What can hang from each mark:
j400: j186
j188: j186 j449
j186: j188
j449: j188 j400 j457
j465: j534
j457: j449 j465
j534: j163 j465

Every row comes from one small tree of marks. The marks that hang from a mark follow it in brackets, in the order of their numbers. Every link used is in the known rows. Which tree was each row made from?
Known rows:
j188{j449{j400 j457}}: [ 2.98 -1.39  1.92  0.65 -2.34 -1.19 -1.25  2.34 -0.23  0.14  0.31  0.68
  0.15 -0.66  2.99  2.27 -2.43 -2.09 -0.65]
j186{j188{j449}}: [-2.24 -0.92 -0.20  0.07  4.25  0.95 -2.24 -0.71 -0.29  1.12 -3.16 -3.79
  1.46  4.77  1.60 -0.21 -0.20  0.79 -1.11]
j457{j465{j534}}: [-3.03 -0.63 -6.24 -4.07  2.67  0.64  2.00 -2.12  2.92  0.69  1.10 -1.25
  0.50  1.34 -0.76 -2.24 -2.16 -1.66  1.28]
j534{j163 j465}: [ 0.20 -4.74 -4.33  0.73  2.37 -0.89 -1.94  0.80  0.57 -1.42  5.67 -2.54
  1.01  2.86  0.82  0.61 -1.06  1.82  3.24]
j400{j186{j188{j449{j457}}}}: [-2.03  0.14  3.90  1.77  0.61  2.10 -0.49  0.66 -2.52  0.65  0.83 -1.02
  1.84  2.53  0.36  1.27 -1.34  0.87 -2.56]
j465{j534}: [-1.86 -1.64 -3.26 -4.14  2.52  1.50  0.62  0.61  2.93 -1.97 -0.08 -3.35
  1.44  2.45  0.75 -1.04 -4.31 -2.18  0.73]
j400{j186}: [-1.49 -3.21 -2.30 -1.08  0.62  0.41 -2.41 -0.45 -0.73 -0.78  4.35 -2.28
  2.98  5.09  1.39 -0.10 -4.45 -0.23  0.43]
j188{j186 j449{j400 j457{j465}}}: [ 1.84 -0.42  2.28  1.82 -2.15 -2.23  1.70 -0.94  0.18  2.10  1.63  2.37
 -0.75 -2.14  0.79  1.43  0.69 -1.71 -0.07]
j188{j186 j449{j400 j457}}: [ 3.25 -1.22  5.15  1.43 -2.24 -1.61  0.19  1.93  0.31 -0.45  0.58  0.23
  0.05 -1.02  2.24  2.70 -1.32 -2.31 -0.68]
j457{j449{j400} j465}: [ 0.43 -1.54 -5.21  0.06  1.25 -2.33 -2.55 -2.63  0.98 -0.26 -1.20  0.70
  0.63  2.19 -0.09 -0.58  0.06  1.09  0.09]
j449{j400{j186} j457}: [ 1.86 -1.32  1.20  0.22 -3.54 -0.67 -1.88  2.01 -1.68 -0.94  4.17  0.21
  1.39  0.03  2.14  1.51 -3.40 -0.71 -0.53]
j186{j188{j449{j457{j465{j534}}}}}: [-3.50  2.48  0.14 -1.14  2.40  2.36  3.88 -0.97  0.96  2.01 -2.34  0.16
 -0.91 -1.24 -1.69 -1.04  1.03 -0.69 -1.73]
j186{j188{j449{j400 j457{j465}}}}: [-0.12  1.82  0.34  1.46 -0.22 -0.93 -0.51 -1.04 -1.35  3.49 -2.19  0.97
 -1.25 -1.31  1.01  0.17  2.78  1.08 -1.68]
j449{j188{j186} j400 j457{j465{j534}}}: [-0.48  2.92  4.76 -0.26 -2.00 -0.64  3.03  0.21  0.65 -0.09 -1.14 -0.61
 -2.39 -5.37 -1.82 -0.81  4.30  0.57  0.88]
j534{j465}: [-2.66 -3.95 -6.38 -0.68  4.06 -0.80 -3.08 -2.23  1.78  0.26  3.40 -2.68
  2.13  3.01  1.15  0.42 -3.69  0.08  2.32]
j186{j188{j449{j400 j457}}}: [ 1.24  0.92  3.27  1.14 -0.14 -0.19 -1.81  1.78 -1.13  1.04 -3.27 -1.31
 -0.19 -0.38  2.44  1.28  0.67  0.33 -2.17]
j457{j449{j400}}: [ 1.58 -2.49 -2.52 -0.37  1.33 -1.68 -3.91  0.24  0.94 -2.83 -2.43 -1.39
  1.49  3.45  1.38  0.80 -2.09  0.32 -0.38]
j400{j186{j188{j449}}}: [-1.33 -0.33  1.42  0.98  2.40  1.88 -2.78 -0.38 -1.73  0.71 -1.44 -2.19
  1.93  4.42  1.07  0.20 -0.94  0.77 -0.50]

Which tree is each row?
[-0.07  3.45 -1.76 -0.70  1.73  1.17 -1.05 -1.49  0.69 -1.53 -6.08  0.79
 -0.31 -0.80 -2.65 -1.80  2.32  1.25  0.30]
j457{j449{j400{j186{j188}}} j465{j534}}
[ 2.61  0.11  0.66  1.77 -3.97 -1.09 -0.42 -0.25 -1.73  1.96  2.94  4.49
 -0.46 -2.23  0.80  1.32 -1.04 -1.55  0.39]
j188{j449{j400{j186} j457{j465}}}
[-0.82  1.74  2.46  0.33  0.70  2.29  4.95  2.06 -0.23  0.12 -0.28  0.22
 -2.10 -1.27 -1.96 -0.87  3.50  1.30 -0.76]
j186{j188{j449{j457{j465{j534{j163}}}}}}
[-0.33 -1.08 -3.18 -0.23 -1.86 -2.27 -0.06 -1.12 -0.36  2.20  3.69  0.84
 -0.18 -0.76  1.36 -0.09 -0.94  0.04 -0.54]
j449{j400 j457{j465}}
[ 4.58 -1.09  0.87  0.67 -2.19 -0.70 -3.96  1.42 -0.76 -0.53 -0.60  1.12
  0.63  0.82  2.82  1.65 -2.53 -2.25  1.91]
j188{j449{j400{j186}}}
[ 0.72  0.36  0.44  1.49  1.73  0.17 -4.83 -0.03 -1.54 -2.31 -4.28 -1.77
  1.74  3.25  0.19 -0.06  0.48  2.79 -1.26]
j457{j449{j400{j186{j188}}}}
[-3.48  0.83  1.04  1.99  0.79  1.35  0.90 -2.03 -2.78  3.21  2.02  1.22
  1.08  1.40 -1.02 -0.06  0.65  1.41 -1.91]
j400{j186{j188{j449{j457{j465}}}}}
[-3.85 -0.31 -3.28 -3.09  0.60  1.14  4.35 -1.14  1.95  0.55  3.48  0.04
  0.33 -0.43 -1.21 -1.29 -2.65 -1.61 -0.63]
j449{j457{j465{j534}}}
[ 4.72  0.27 -0.92  0.16 -1.94  0.10  0.62  2.02  0.54 -4.37 -0.12  2.88
 -1.28 -1.27 -2.44 -0.65  1.80  0.57  2.42]
j457{j449{j400{j186}} j465{j534{j163}}}
[ 2.49  1.67  3.05 -0.24 -2.10 -0.56  4.03  0.41  2.40  0.54 -1.04  2.86
 -1.65 -5.11 -0.48  0.64  0.44 -3.62  0.87]
j188{j186 j449{j400 j457{j465{j534}}}}
[ 3.16  2.27  1.35 -0.48 -3.72  0.78  2.22  1.24  0.51  0.32  0.11  5.08
 -1.62 -5.22 -0.58  0.65 -1.22 -3.53  1.22]
j188{j449{j400{j186} j457{j465{j534}}}}
[-4.45  1.35  3.78 -0.78  0.48  1.01  4.96 -1.11  0.62  0.11  1.41 -2.06
 -0.75 -1.99 -3.09 -1.33  2.78  1.07 -0.07]
j449{j188{j186} j457{j465{j534}}}
[ 3.87 -0.31 -2.50 -0.80 -0.30 -0.79  1.06  1.74  2.01 -3.85 -1.72  1.27
 -1.77 -0.88 -1.77 -1.16  2.31  0.59  1.93]
j457{j449{j400} j465{j534{j163}}}
[ 2.95  1.42  1.54  0.64 -0.61 -0.51  0.42  2.22  0.38 -3.97 -3.98 -0.13
 -3.11 -1.86 -2.82 -1.50  6.65  3.30  2.66]
j457{j449{j188 j400} j465{j534{j163}}}
[ 0.96  0.30  5.18  1.64 -3.98 -0.20 -2.81  2.24 -3.38 -1.04  1.92 -1.12
  0.04 -1.31  1.04  1.02  0.81  2.06 -0.12]
j449{j188 j400{j186} j457}
[-4.78  1.35  0.60 -1.92  0.40  1.41  3.51 -0.80  0.36  0.48  1.16 -1.53
 -1.03 -1.63 -2.35 -1.79  1.59  1.17 -0.13]
j449{j188 j457{j465{j534}}}
[ 0.40  3.88  1.20 -0.46  0.14  0.79  2.11  0.38  0.93  1.77 -5.06  1.38
 -2.25 -4.49 -0.40 -0.65  2.47 -1.05 -0.74]
j186{j188{j449{j400 j457{j465{j534}}}}}
[-0.57  1.23 -2.37  1.55  1.78 -0.55 -3.61 -2.72 -1.57  0.18 -3.22  0.36
  0.73  2.20 -1.39 -1.16  2.57  3.42 -0.61]
j457{j449{j400{j186{j188}}} j465}
[-2.36 -1.94 -1.70  0.34  0.07 -0.42  1.91 -1.93 -0.26  2.59  3.88  1.60
  0.69  1.53  0.21  0.54 -1.85 -1.15 -1.14]
j188{j449{j457{j465}}}
